Each row comes from the steps of one walk. Every step used is in the known rows, and no mark comes twice. Write the walk behind each row, first mark first.
Known rows:
b-a-v-h: [-13   0  20  -2 -22 -14   4 -18 -14   6  10   2  -1  10 -12   0  -2 -17
 -15  -8  23  -7  26  -1 -11   4 -12 -11  -4 -14]
c-x: [  0 -10   2   7  -5  -5  -6   3  -3  -3   5 -13   5   0  -2   4  -2  -6
   0 -15  -3  -7  -5   0  14  -5  -3  16 -13   3]
b-k-n-x-c-s: [ 16  -7   4   4  10   6 -16   8   5 -21 -12   5  -9 -10   5   5   5  -2
  -5  13 -13 -12   0   3   7  -8  24  -4  -1   6]
c-s-b-k-n: [  7   3 -14 -11   5   7  -5  12   3  -4  -9   4  -9 -10   6   0   3  14
   0   6 -16   3   4   4   6  -3  -2  -1  13   0]
v-s-n-k-b: [-14 -20   0  10   1   5  -2  13   3   2   5  -6   7   8  -5 -28  -4   0
   6  15   6  16  -8   5  10   5  -6  -3  15   9]
k-n-s-v: [-12   4  -4  -3   1  -7  -2  18  13 -10  -6  -7  -8   2   8  -3  -3   6
   0  -2  13  -5  -3   4  -4  -4   1   4   6  22]
k-b-a-v: [-12  -4  17   3 -12 -13  -8   3 -11   5   5  -1  13  -1  -2  -4  -1  -6
  -3  -4  21  -9   9   7   3  -1 -14  -3  -3 -12]
c-s: [  2   6   6   1  -7  -8 -12   6  -1   6  -5   2  11  -4  -6  -3   0  14
   6  -5  -6  -9  -1   6   2  -4  11   6 -15  -6]
v-a-b-k-n-x: [  7 -13   0  -3  22   1  25  -1   8   0  -4 -12 -24   0  19   0   3   7
 -21  -5  14  -1  -7 -14   9  -1  14  12   8  11]
v-s: [ -4 -18  19  14  -6  -7   9  -1   1  15  12   2  11   3 -13  -7   0  -9
   9  -8   7   5  -9   8   7   4  -3   8  -2 -11]
a-v: [  0   2  13  -2 -10   2   9  -3  -1   9   5   4   7  -1   0   8 -12   3
  -5 -14  13   3   4  -4   4  10 -11  11 -11  -6]
s-b-k-c: [  6  -1 -14  -3   2  12   5  -8  -5  -1   9   5  -2  -5   2   2  10  -1
  13   3 -18   1  -7   3  -3   8   3   2  17  -3]
x-c-s-v-a: [ 11  19   4   6  23  -7   1  -4   8   3  -9  -1   6   5   7  -1   5   8
  13  13  -7 -10  -8  -7 -15 -10  16   4 -10  -7]
k-n-s-b-a-v: [-11  11 -12  -9  -5  -1  -1   4   3 -15  -7   2  -9  -3   0   7 -13  -5
 -12   1  11  -2  14   1  -3   0 -21 -10   1   6]
k-c-s-v-a-b: [  6  27  -9  -6  20   0  18  -5   4   6  -9  -4  -5 -10  20   1   5   7
  11   4  12  -9 -16 -17 -23  -6  15   3  -4   5]
x-c-s-n: [ 15   5  -9   1   5   5 -19   1   7  -1 -16   2  13   3  -8   9   1   5
   6  14 -22   1  -5  -1   0   1  -5  -8 -16  -5]
v-a-b-k-n-s: [  0   2  -7 -14  21   2  19   3   5   9  -6  -5 -22   8  14   2   3  23
 -16   1  15   0   0  -7   7   0  19   5   8   5]
n-x-c-s-v: [ 12  17   3   8   5  -1 -11   3   9 -24  -8   3   6  -8   0   4   1  -8
   9   5  -8 -13  -5  -1 -17 -13  20  -1 -10  16]
a-v-s-b-k-c: [  4   0  -6  -1   1  20  25  -7  -2   3  16  18  -1 -13   0   3  -6 -20
  11   2   2  15  -9  -5  -5  13  -6  -6  18 -11]
b-a-v: [ -8   0  18   2 -17  -8  -2  -8 -10   8   9   2   4   5  -4   8  -6 -11
  -9 -14  13  -1  15   4   1   1 -12  -4  -9 -12]
b-a-v-s-n-x: [-14 -10   3  13  -5  -1   4  -1   5  -9   4   1   2  -3  -7   0 -18 -39
 -19  -3  10  14   0  -3   0   1 -20 -17  -5   4]
n-x: [  0  -9   5  11  -7  -6  -1   2   1  -8   4  -8   5  -4  -4  -4  -3  -3
  -4 -10   1 -10  -4   3   6   1   7  12 -11  11]
k-c: [  4  -9   4  10  -4   0  -5  -5  -3   1   5  -5   8  -5  -1  -2   6  -4
  13  -2  -1 -14 -15   4   1   8   1   6  -7  -4]
s-b-a-v: [ -4   8   1  -4 -13  -1   6 -12  -7   1   6   4   5   2  -5   9  -8  -9
  -3 -10   4   7  14   1  -6   2 -23  -3  -2 -11]
x-c-s: [ 17   5   8   6  -3  -3 -17  -4  -1  -1 -10   7  14  -1 -10   7   5   8
  14   5 -14 -11  -3   5  -1  -3  11   1 -17 -11]
a-b-k-n: [  8 -13   7 -11  -2   4  14  -2   1  15   1  -2 -18   5  10  12   7  12
  -9 -12  11  10   2  -6  10   7  -1   7  15   3]
a-v-s-n: [ -5  -8   2   6  -3   8  16   1  10  11   4   6   9   2  -6   1 -19 -17
  -6  -4  10  23  -7  -8   7  15 -28  -5  -3  -5]
x-c-s-n-k-b: [  7   3 -10   0   5   8 -25  10  -1 -11 -17  -2  10   5   0 -14   1  19
  10  30 -13  -2   0   1   2  -1  11  -9  -2   8]

Write each row's walk:
[ 11  -9  -5  13   6   6 -10  -4  10 -18  -8  -8   7   4  -5   6  -2 -12
  -2   9 -19  -1 -13  -5   3   7  -7  -1 -12  13] : s-n-x-c
[  9  24  -3  -5  -7   3 -10 -15  -6  -8  -9  15   9  -4 -10  18  -3  -9
   7   8 -11  -3  15  -1 -16  -5 -10 -13 -12 -16] : x-c-s-b-a-v
[ 19  14 -11  -8   3  11  -8  -7  -3  -1  -4  15   6  -4  -8  10  12  12
  14  12 -31   3   7   4  -5  -2  13  -2   5  -9] : x-c-s-b-k
[ -1  -8   3   8  -4  -1  16  -5   4   6  13   2  10  -1 -14  -6  -1  -9
  14  -4  -5  14 -11   6   1   5 -16   7   6  -7] : v-s-b
[ -4 -11  -4   6  -3   9 -11  -1 -12 -15   6 -11  -9   0   7  -4  -3 -10
   4   0  -1  -7  -6  -2   8  -4  14  10  -5  17] : n-k-c-x
[  8  -1   5  -9  12   0  24 -14  -4  26   9  -1  -9   9   8   5  10  20
  -7 -10   8   7  -1  -8   5   3  15  13   6  -9] : v-a-b-k
[  0 -21  10  -1   1  -1  -1   8   2   9   5  -4 -11   5   8   1   6   7
  -7  -4   1   2   3   7  17   3  -1   7  15  -3] : b-k-n
[  9  -2   9 -11  -8   2  13 -10  -8  19  10   6  -8   5  -1  11   9  14
  -4 -18   6  12   4  -4   3   5  12   9   9  -3] : a-b-k
[-13   6  -8  -1  24 -10  10  15  17  -5  -7 -15 -12   7  16 -11  -3  11
  -4   7  15  -8  -8  -3  -3  -8   7   8   3  12] : k-n-s-v-a
[ -6  -9  -2  -6   1   0  -8  15   4  -1  -2   1 -12   2   1  -1   2  14
  -8   0   1  -5   5  11  14  -1  16   1  11   8] : b-k-n-s
[ -2  22 -13  -5  -7   4  -8  -8  -9 -10  -6  11   5 -18  -1   8  -5 -12
   8   6  -3 -11   4  -2 -19  -2  -9 -16  -9 -10] : k-c-s-b-a-v
[-19 -13  -2   4  -6  -5 -23   8  -8  -1   2 -13   3  15  -3 -20   6   3
  -4  13   1   5  10  10   6  -4  -5 -12  11   7] : s-n-k-b-a
[  7   0   7  -4  10  -6  25 -14   0  20   1 -10  -1   8   7   3   3  17
  -4 -11  13   1  -8 -12   0   4   2  18 -10  -7] : v-a-b
[ -1  18   1  -1  -3  -7  -8   8   3   2   0   3   5  -3   1  -1   1   8
   9  -7  -1  -3   0   3 -11  -9   8   4  -2   5] : c-s-v
[-13   0 -13  -2  -3 -10 -10   5   4 -14  -7  -6  -6   2  -6   0   3  -1
  -3   4  -2  -8   8  12  -2  -6 -12  -7   4   7] : k-n-s-b-a
[ -5 -18   2  11   0   0   6   3   9  12   4  -2   9   7 -10  -7  -2 -11
   1  -1  -3  18 -14   1   9   8 -19  -3   1  -4] : v-s-n
[  8   0 -17  -5   8   9  -4  14   6 -22  -9  -1 -12 -17   9  -2  -1   3
  -7   6 -19  -4   2   1   4  -9   8  -1  10  17] : c-s-b-k-n-x
[  8   5  -3  -1  -1   5 -13   5  -8   2   2  11   3 -12   1  -1  10   6
   8   4 -12 -11  -5   9   0  -4  25  -5   1  -8] : b-k-c-s
[ -5 -11 -21   7   2  17 -13   5  -5 -17  -1 -15  -9   3   8  -3  -7 -12
   1   6 -12   4 -10  -8  10   1  -2  -2  -3  24] : s-n-k-c-x
[-18  -3  16  -1 -15  -5 -10   0 -17   0   9  -1   4   8   1 -14  -5   3
  -7  -1  23  -2  20   7   3  -3   3  -2   5  -2] : n-k-b-a-v
[  1  12   3 -12  16   0  31 -10   2  22  10  -2 -14  11  17   4  12  15
  -4 -10  12  13   1 -12  -8  -3  15  11  16   2] : s-v-a-b-k
[ -6  25  -3 -11 -16  -7   2 -12 -12  -5  -2   9   1  -3 -12  -2  -6  -9
  -7   1   6  -6  31  -1 -22  -2 -12 -19  -3 -12] : c-s-b-a-v-h
[  2   5 -13  -2  -1   0 -16  11   5   4 -13  -1  12  -2  -4  -2  -3  10
  -1   1 -15   4  -5  -1   4   1  -8  -4 -11   1] : c-s-n
[-10 -11   7  12  -9 -12   4 -10  -2   6  12   1   8   3 -18  -5   6 -21
   9  -1  -4  10   1  10  -4  -3 -17  -5   9 -15] : v-s-b-a
